Each row was made from one small tree. The marks that hang from a mark follow it in brackets, in alphabetical order. Every link used is in the known rows. Write each row's tree.
Known rows:
N{P{G} Y}: [ 2.278 -0.773 -2.726 -1.445 -1.807 -4.415 -0.850  0.598  1.329  1.727
  1.944 -0.500  3.590  2.730  0.024 -0.682  0.399  3.776 -0.907 -1.741
  2.496  2.807 -0.396 -2.563 -4.443]
C{D{P}}: [ 0.167 -5.210 -2.984  1.890  1.189 -2.077  2.691 -1.818 -0.528  2.524
  3.281  3.687  0.991 -2.933 -1.037 -1.550 -0.282  1.083  0.116  0.210
  0.119  0.722  1.920  1.887 -2.599]
C{D{P R X}}: [ 0.879 -5.798 -6.361  1.432  4.449 -0.715  3.563 -3.080 -2.095  3.005
  4.020  1.648 -1.133 -0.756  1.761 -0.199 -3.739  0.326  1.681 -1.145
 -0.658 -1.586 -0.491  4.995 -3.192]
D{C P{G} R X}: [ 3.388 -5.856 -3.581  2.044  3.664 -3.098  2.778 -3.349 -2.201  4.377
  6.062 -3.915 -2.964  2.054  2.263 -1.264 -3.505 -0.854  0.583  0.104
 -1.295 -0.275 -3.358  3.277 -5.892]
R{D{C P X}}: [ 3.408 -4.786 -4.210  3.468  5.207 -2.425  2.278 -2.618 -2.345  3.724
  4.399 -1.048 -2.349  1.840  1.620 -1.202 -3.401 -2.546 -0.697 -1.453
 -3.720 -1.622 -0.987  2.842 -5.345]
D{R}: [ 1.474 -2.747 -3.721  0.866  2.506 -1.716 -0.234 -1.596 -1.551  1.899
  1.751  1.072 -0.070  0.699  0.514  0.089 -0.974 -0.122 -1.280 -0.417
 -0.729  0.298  1.085  2.308 -2.058]
G{P{N{Y}} X}: [ 0.009 -1.589  1.149  0.400 -0.655 -1.561  1.055  1.158 -1.208  3.387
  0.188  2.416 -1.169 -0.141  0.763 -3.367  1.466  2.370 -2.812 -0.464
  3.552  1.856 -2.759  2.647 -4.659]
G{J{Z} P{D} X}: [-0.347  3.619  4.780 -3.324 -2.211 -1.543 -0.723 -0.326  0.028  3.817
 -1.357  7.125 -3.251 -7.874  0.250  0.600  0.642 -5.807 -0.321  3.282
  3.898  4.477 -0.245  3.217 -2.808]
N{P{G{J X}} Y}: [ 0.049  0.495 -0.176 -4.553 -2.126 -4.206 -1.180 -0.333  2.337  2.033
 -1.101  3.676  2.048 -1.802  0.904 -0.292  0.258  3.786  0.357  0.096
  6.698  4.593 -1.039 -2.192 -4.185]
P{D G{J X} N}: [ 2.501 -1.726  2.677 -2.819 -2.617 -3.385 -1.020 -1.639 -0.596  2.135
  2.364  2.944 -3.984 -4.455  3.394 -0.295  2.808  2.230  2.430  3.501
  2.934  5.186  0.682 -0.318 -3.637]
G{J P{D} X}: [-0.282  1.556  3.148 -3.805 -1.587 -2.017 -1.351 -2.034 -0.573  3.109
 -0.077  7.107 -1.728 -5.842  1.713  1.087  0.917 -2.930 -0.022  2.845
  4.408  3.109 -0.565  2.333 -3.559]
N{P Y}: [ 1.421  0.211 -2.901 -0.519 -0.093 -3.610 -2.093  0.363  0.737  1.658
  0.416  2.031  4.346  2.128 -0.680 -0.093  0.059  2.104 -2.242 -2.933
  2.068  0.905  1.310 -1.391 -3.108]
R{D{C X}}: [ 3.335 -3.160 -5.385  2.372  5.358 -2.480  0.323 -1.668 -2.104  3.465
  3.440 -1.812 -2.311  1.684  2.471 -0.084 -3.607 -3.064  0.707 -1.156
 -3.045 -1.807 -0.615  2.059 -4.286]
N{P{D G{X}} Y}: [ 2.036  1.143 -2.353 -4.555 -3.212 -3.778 -3.547  0.281  1.384  1.464
  2.187  1.847  0.840  0.474  3.216 -0.293  1.211  0.802  0.391  0.273
  4.142  4.169 -0.254 -4.141 -4.830]
D{C R X}: [ 2.390 -3.426 -4.982  1.801  5.502 -1.959 -0.349 -2.795 -2.563  4.030
  3.698 -2.064 -2.228  1.370  2.742  0.535 -4.075 -2.751  0.731 -1.126
 -1.394 -2.302 -1.533  3.809 -3.441]
P{G{J X} N{Y}}: [ 0.518 -2.259  1.746 -1.923 -1.720 -3.351  1.014  0.415 -0.158  2.178
  0.056  1.675 -1.872 -2.025  1.487 -2.762  1.546  5.813  0.503  1.649
  5.263  4.674 -0.915  0.180 -3.933]
R{D}: [ 2.549 -2.577 -4.045  1.344  2.270 -2.157  0.645 -0.416 -1.023  1.520
  1.458  1.294 -0.427  0.982  0.310 -0.304 -0.262 -0.317 -1.256 -0.487
 -2.290  0.952  1.950  0.607 -2.801]
R{D{C P{G} X}}: [ 4.268 -5.711 -3.863  2.457  3.493 -3.360  3.306 -2.316 -1.744  3.950
  5.802 -3.663 -2.969  2.377  2.061 -1.744 -2.996 -0.962  0.677  0.019
 -3.015  0.223 -2.405  1.591 -6.553]
R{D{P{G} X}}: [ 3.995 -4.948 -3.638  0.833  2.116 -2.212  4.178 -1.429 -1.533  2.109
  4.815 -1.524 -1.855  1.882  0.745 -1.121 -1.246  1.459 -0.396 -0.739
 -2.870  1.004 -1.481  1.686 -5.938]
C{D{P{G} R X}}: [ 1.520 -6.645 -5.941  0.364  2.719 -1.507  4.817 -2.682 -1.398  3.062
  5.394 -0.984 -1.831 -0.323  2.398 -0.837 -3.353  1.775  3.326  0.256
 -0.096  0.113 -2.165  3.770 -4.658]
C{D{P R}}: [ 0.361 -5.838 -5.025  2.103  2.807 -1.535  2.965 -2.775 -1.392  2.743
  3.057  2.779 -0.087 -0.957  0.810 -1.305 -2.235  0.531  0.882  0.316
 -0.042  0.150  1.123  3.433 -2.634]
G{J{Z}}: [ 0.437  0.922  2.574 -0.258  0.010 -2.454  0.390  0.192  0.295  2.456
 -1.449  4.380 -0.496 -5.524 -2.854  0.360  0.112 -1.618 -0.974  1.021
  1.291  3.283  2.635  2.416 -0.764]
J{Z}: [ 1.334 -0.128 -0.147  1.299  0.197 -1.846  0.203  1.124  0.017  2.399
  0.466  2.029 -0.654 -2.992 -2.767 -0.755  0.799 -2.579 -2.312  0.037
 -0.970  2.411  2.215  1.533 -1.320]
C{D{P{N} R X}}: [ 2.130 -7.320 -4.787  3.348  4.523 -0.628  4.153 -2.819 -3.129  3.145
  4.455  0.469 -2.712  0.279  2.987 -1.380 -2.651  2.876  2.215 -1.624
 -1.805 -1.421 -0.733  5.513 -3.425]

Write each row's tree:
[ 1.449 -5.825 -3.896  0.257  1.004 -2.039  4.497 -1.686 -0.531  2.821
  5.688  0.169 -0.885 -2.303  0.597 -1.070 -1.258  2.403  2.544  0.241
  0.116  0.796 -1.287  2.142 -4.578] => C{D{P{G} X}}
[ 3.602 -1.635 -4.804  0.441  4.282 -2.014 -2.657 -3.165 -3.127  3.528
  4.953 -1.429 -3.173  1.100  4.760  1.525 -3.698 -4.909  2.041  0.055
 -1.667 -1.933 -0.261  2.665 -3.543] => P{D{C R X}}
[ 3.175 -1.301  2.494  1.203 -1.337 -2.513 -0.408 -0.939 -2.371  3.164
  3.529  1.921 -1.576 -0.411  1.714 -0.269  2.208 -0.284 -0.677  0.881
 -0.725  1.171  0.214  2.624 -4.036] => G{P{D N}}
[ 3.539  0.129 -1.080 -3.674 -1.208 -4.729 -2.492 -3.128  0.265  1.758
  2.000  2.243  0.379 -0.043  3.712  2.980 -0.895  0.788  3.195  1.267
  2.488  3.421  0.942 -0.536 -3.694] => N{P{D{R} G{J}}}
[ 4.299 -1.724  2.111 -1.969 -0.873 -3.408  0.318 -1.961 -1.890  2.043
  4.305  0.206 -3.389 -2.286  3.411  1.510  0.836  2.939  3.699  1.393
  0.227  2.462  0.343  1.717 -3.927] => P{D{X} G{J} N}
[ 2.440 -0.270  1.506 -2.989 -2.430 -4.089 -1.099 -1.791 -0.190  1.446
  2.828  2.296 -0.782 -3.597  1.099  1.439  1.255  0.750  2.148  3.260
  2.066  4.035  2.093 -0.447 -3.152] => P{D G{J}}
[ 2.538 -4.983 -3.767  2.998  5.435 -2.101  1.187 -3.620 -2.872  4.310
  4.524 -1.333 -2.038  1.659  1.750 -0.701 -3.871 -2.433 -0.835 -1.246
 -1.845 -2.133 -1.784  4.395 -4.494] => D{C P R X}
[ 2.048 -5.130 -2.722  3.807  3.939 -3.016  0.789 -3.427 -2.120  4.033
  3.658 -0.263 -0.844  1.512  0.653 -1.726 -2.500 -1.871 -1.928  0.365
 -1.334 -0.489 -0.226  2.940 -3.972] => D{C P R}
[ 2.775 -5.270  3.917  1.472 -1.259 -4.057  3.355 -2.051 -1.001  2.459
  2.912  1.361 -1.221 -1.957 -0.888 -1.631  2.130  5.845 -0.299  1.592
  0.805  3.925  0.321  1.875 -4.179] => D{P{G{J} N}}
[ 1.219 -0.890 -0.833 -4.589 -0.774 -2.593 -1.288 -2.741 -0.576  1.944
  1.649  3.041 -3.548 -3.540  4.339  1.084 -0.232 -0.845  2.772  3.820
  3.644  4.543 -0.055  0.423 -3.298] => P{D{R} G{J X}}
[ 1.608 -1.687 -2.470 -2.632 -1.411 -3.429 -1.545 -0.884  2.213  2.263
  1.633  2.227  0.745 -1.242  0.874 -0.211  1.926  1.438 -0.405 -0.413
  2.583  3.880 -1.110 -2.386 -4.356] => N{P{G{X}}}
[ 3.726 -6.597 -2.371  5.012  5.356 -2.282  2.023 -3.543 -3.724  4.544
  4.951 -2.488 -3.564  2.781  2.732 -1.587 -2.823  0.170 -0.236 -1.493
 -2.976 -2.068 -1.967  5.008 -4.715] => D{C P{N} R X}
[ 3.179 -4.453 -1.986  4.122  1.627 -2.599  2.956  0.284 -2.519  1.666
  2.173 -0.039 -0.513  4.403  0.585 -3.695 -0.002  4.233 -2.983 -1.588
 -1.860  1.070  1.111  1.349 -4.590] => R{D{P{N{Y}}}}
[ 2.624 -1.753  4.059  0.863 -1.704 -3.706  2.336  0.754 -0.042  2.795
  0.471  0.691 -2.950 -4.016 -1.284 -1.221  1.603  2.425  0.888  2.098
  0.954  5.288  0.965  1.949 -2.341] => P{G{J{Z}} N}
[-1.514  1.804  4.207 -1.983 -0.999 -1.434  1.324  0.248  0.737  4.158
 -2.781  6.724 -2.345 -7.744 -1.912 -0.580  0.318 -3.553 -1.607  1.993
  4.212  3.972 -1.422  4.263 -2.561] => G{J{Z} P X}
[ 0.757 -4.156 -7.502  0.103  4.463 -0.381  1.678 -2.160 -1.692  2.690
  3.102  0.919 -1.227 -0.997  2.801  0.839 -3.907 -0.235  3.219 -1.086
 -0.199 -1.656 -0.258  4.224 -2.186] => C{D{R X}}
[ 2.872 -3.502 -0.570  1.210 -1.499 -3.501  1.365  1.377 -0.944  1.788
  3.050 -2.570 -0.223  2.326  0.389 -3.026  1.680  5.923 -0.556  0.010
  1.186  2.869 -0.176 -0.173 -4.199] => P{G N{Y}}
[ 4.648 -0.015 -2.635 -3.009 -1.107 -3.463 -2.317 -1.573  0.105  1.865
  5.054 -0.131  0.498  0.522  2.933  2.681  0.254 -0.004  2.294 -1.218
 -0.367  1.461 -0.316 -1.422 -4.726] => N{P{D{X} G}}
[ 1.243 -0.025  2.686 -1.271 -1.735 -3.393  1.592  0.507  0.860  2.563
  0.036  1.888 -1.341 -5.043 -2.254 -0.178  0.524 -0.054  0.446  2.388
  1.952  5.081  1.175  1.298 -2.145] => P{G{J{Z}}}
[ 3.375 -5.839 -2.069  3.208  4.065 -1.096  2.846 -2.512 -3.561  2.755
  4.087 -0.431 -2.514  2.178  1.687 -0.972 -1.103  2.776 -1.284 -2.332
 -2.848 -1.181 -0.989  5.084 -3.895] => D{P{N} R X}
[ 2.771 -1.039  1.529 -1.353 -1.052 -5.186 -1.935 -2.591 -0.573  3.294
  3.698  0.393 -1.790 -3.005  2.435  0.857 -0.443 -1.671  3.114  4.041
  2.071  3.082  1.045 -0.541 -3.920] => P{D{C} G{J}}
[ 2.078 -4.720 -2.806 -0.077  0.560 -2.152  2.995 -1.030 -0.048  2.013
  2.887  1.283 -2.762 -0.317  1.018 -2.935  0.790  0.539 -1.600  1.365
 -0.381  3.931 -1.233 -0.460 -5.591] => R{D{P{G{X}}}}
[ 3.068 -1.893 -3.614  1.204  2.692 -3.061 -3.023 -2.855 -2.398  3.427
  3.989 -0.419 -2.152  0.983  3.722  0.609 -2.128 -4.606  1.126  1.725
 -1.111 -0.157  1.387  1.201 -2.914] => P{D{C R}}
[ 4.317 -2.475 -0.137  1.497 -1.561 -4.879 -1.668  0.123 -1.942  3.200
  5.306 -3.755 -2.209  2.506  3.719 -2.405  0.486  1.483  1.714  1.919
  0.633  2.259  0.074 -1.322 -4.998] => P{D{C} G N{Y}}
[ 3.054 -4.038 -4.070  1.776  3.724 -1.292  2.921 -1.736 -2.034  2.032
  3.373  0.889 -1.146  1.441  0.390 -0.631 -1.721 -0.289 -1.902 -2.090
 -3.470 -0.743 -0.025  2.761 -4.447] => R{D{P X}}
[-0.126  0.158  2.367 -2.857 -1.767 -2.421  1.064  0.342  1.656  2.797
 -1.015  3.551 -3.054 -7.065 -1.154 -0.947  1.112 -0.932  0.259  3.003
  3.919  6.229 -0.110  0.728 -2.444] => P{G{J{Z} X}}
[ 3.450  1.166 -3.762 -0.916  1.531 -3.963 -4.369 -1.116 -0.954  3.250
  3.677 -0.423  1.305  2.636  3.690  1.293 -2.803 -2.455  1.195 -2.570
  0.851 -1.354 -0.041 -0.946 -4.447] => N{P{D{C X}} Y}
[ 3.693 -1.951 -1.081  0.187 -0.935 -4.557 -2.150 -1.677 -0.951  3.316
  5.630 -1.949 -1.789 -0.538  2.521 -0.156  0.221 -2.551  1.839  3.012
 -0.345  2.194  0.666 -1.431 -4.402] => P{D{C} G}
[ 3.984 -5.754  1.457  2.054  0.256 -4.081  4.467 -1.919 -1.412  2.046
  2.685  0.703 -2.572  0.272  0.628 -2.017  0.772  5.204  0.441  1.674
 -0.950  3.748  0.481  1.722 -5.048] => R{D{P{G{J} N}}}
[ 2.971 -1.801 -0.661 -1.294  0.630 -4.780 -1.575 -3.525 -1.486  3.262
  3.611 -0.657 -2.901 -1.167  4.260  1.179 -2.388 -2.117  3.783  3.874
  1.852  2.511  0.290  1.085 -3.921] => P{D{C R} G{J}}
[ 1.458 -3.311 -1.001 -0.538 -1.605 -2.739  0.834  1.388 -0.373  2.097
  2.012 -0.710 -1.913  0.444  1.537 -3.807  2.339  4.917 -0.806  0.539
  3.045  4.024 -1.282 -0.896 -4.450] => P{G{X} N{Y}}
[ 4.387 -6.884 -0.081  3.957  1.894 -3.791  2.893 -2.274 -2.289  4.498
  6.701 -4.040 -3.380  1.172  1.429 -2.426 -0.424  2.288  0.458 -0.312
 -2.260  0.418 -2.670  2.488 -6.169] => D{C P{G N} X}
[ 1.109 -6.607 -4.991  1.113  1.075 -2.420  4.119 -2.273 -0.859  2.767
  4.620  0.189 -0.819 -0.491  1.273 -1.773 -1.724  2.179  2.050  1.573
  0.405  1.968 -0.633  2.213 -3.940] => C{D{P{G} R}}
[ 2.136 -4.484 -0.299  0.059 -0.913 -2.414  0.728 -0.111 -0.226  2.421
  2.906  0.274 -3.186 -1.625  1.341 -2.425  3.101  3.587 -0.333  1.386
  1.120  3.969 -1.124 -0.079 -3.948] => P{G{X} N}
[ 3.580 -5.964 -0.288  4.921  3.663 -2.766  1.762 -2.653 -2.940  4.515
  5.187 -1.562 -2.441  0.737  0.850 -1.854 -0.833  0.634 -0.977 -1.691
 -2.696 -1.431 -1.047  3.669 -4.734] => D{C P{N} X}
[ 1.642 -7.398 -3.630  4.037  2.930 -1.589  3.403 -2.470 -2.463  2.939
  3.654  1.504 -1.547  0.143  1.812 -2.235 -1.093  3.112  1.142  0.056
 -0.984  0.293  0.847  4.074 -2.940] => C{D{P{N} R}}
[ 5.445 -3.592 -0.789  1.297  0.769 -3.846 -0.932 -1.746 -2.646  3.873
  7.075 -4.172 -4.492  0.709  4.474 -0.252 -0.180 -0.362  3.359  1.318
 -1.953  0.670 -1.198  0.802 -5.307] => P{D{C X} G N}
[ 1.552 -4.301  0.334 -0.559  0.648 -3.364  3.063 -3.218 -0.871  2.265
  2.226  1.573 -0.794 -1.104 -0.085 -0.379 -1.076  2.897 -0.050  1.952
  1.573  3.178 -0.317  2.668 -3.997] => D{P{G{J}} R}
[ 2.109 -4.091 -0.739 -1.134  2.035 -2.456  3.764 -3.422 -1.623  2.621
  3.073  0.513 -1.711 -0.997  1.040  0.475 -2.511  2.431  0.893  0.349
  0.855  1.363 -2.044  4.268 -4.537] => D{P{G{J}} R X}
[ 2.223  0.659 -0.088 -1.543  0.327 -1.312 -0.442 -1.193 -2.214  3.054
  3.785  1.959 -1.070 -1.388  1.692  1.743 -0.436 -3.115 -0.134 -0.382
 -0.357 -0.652 -1.330  3.532 -4.452] => G{P{D{X}}}
[ 1.268 -1.556  3.918 -0.872 -1.951 -2.730  1.629  0.716  0.649  3.121
 -0.521  2.627 -4.695 -5.876 -0.020 -1.819  2.157  1.430  0.764  2.684
  2.841  6.298 -0.250  1.523 -2.629] => P{G{J{Z} X} N}
[ 2.351 -4.116 -1.679  2.694  3.679 -2.685  1.184 -3.033 -2.024  4.100
  4.685 -0.404 -0.954 -0.237 -0.125 -0.996 -1.942 -2.058 -1.516 -1.273
 -1.705 -1.623 -1.062  2.804 -4.496] => D{C P X}
[ 1.395  0.128  0.198 -2.806 -2.106 -5.180 -0.580 -0.318  1.583  1.731
 -0.069  1.914  3.575  0.083 -0.220  0.336 -0.324  4.706  0.376 -0.556
  4.811  3.621  0.225 -1.595 -3.889] => N{P{G{J}} Y}
[ 3.748 -6.811 -0.851  3.122  0.686 -2.912  3.218 -1.910 -2.058  2.745
  4.610 -1.998 -2.467  2.681  1.166 -2.560  0.809  4.539 -0.881  0.440
 -1.645  2.363 -1.040  2.453 -4.744] => D{P{G N} R}
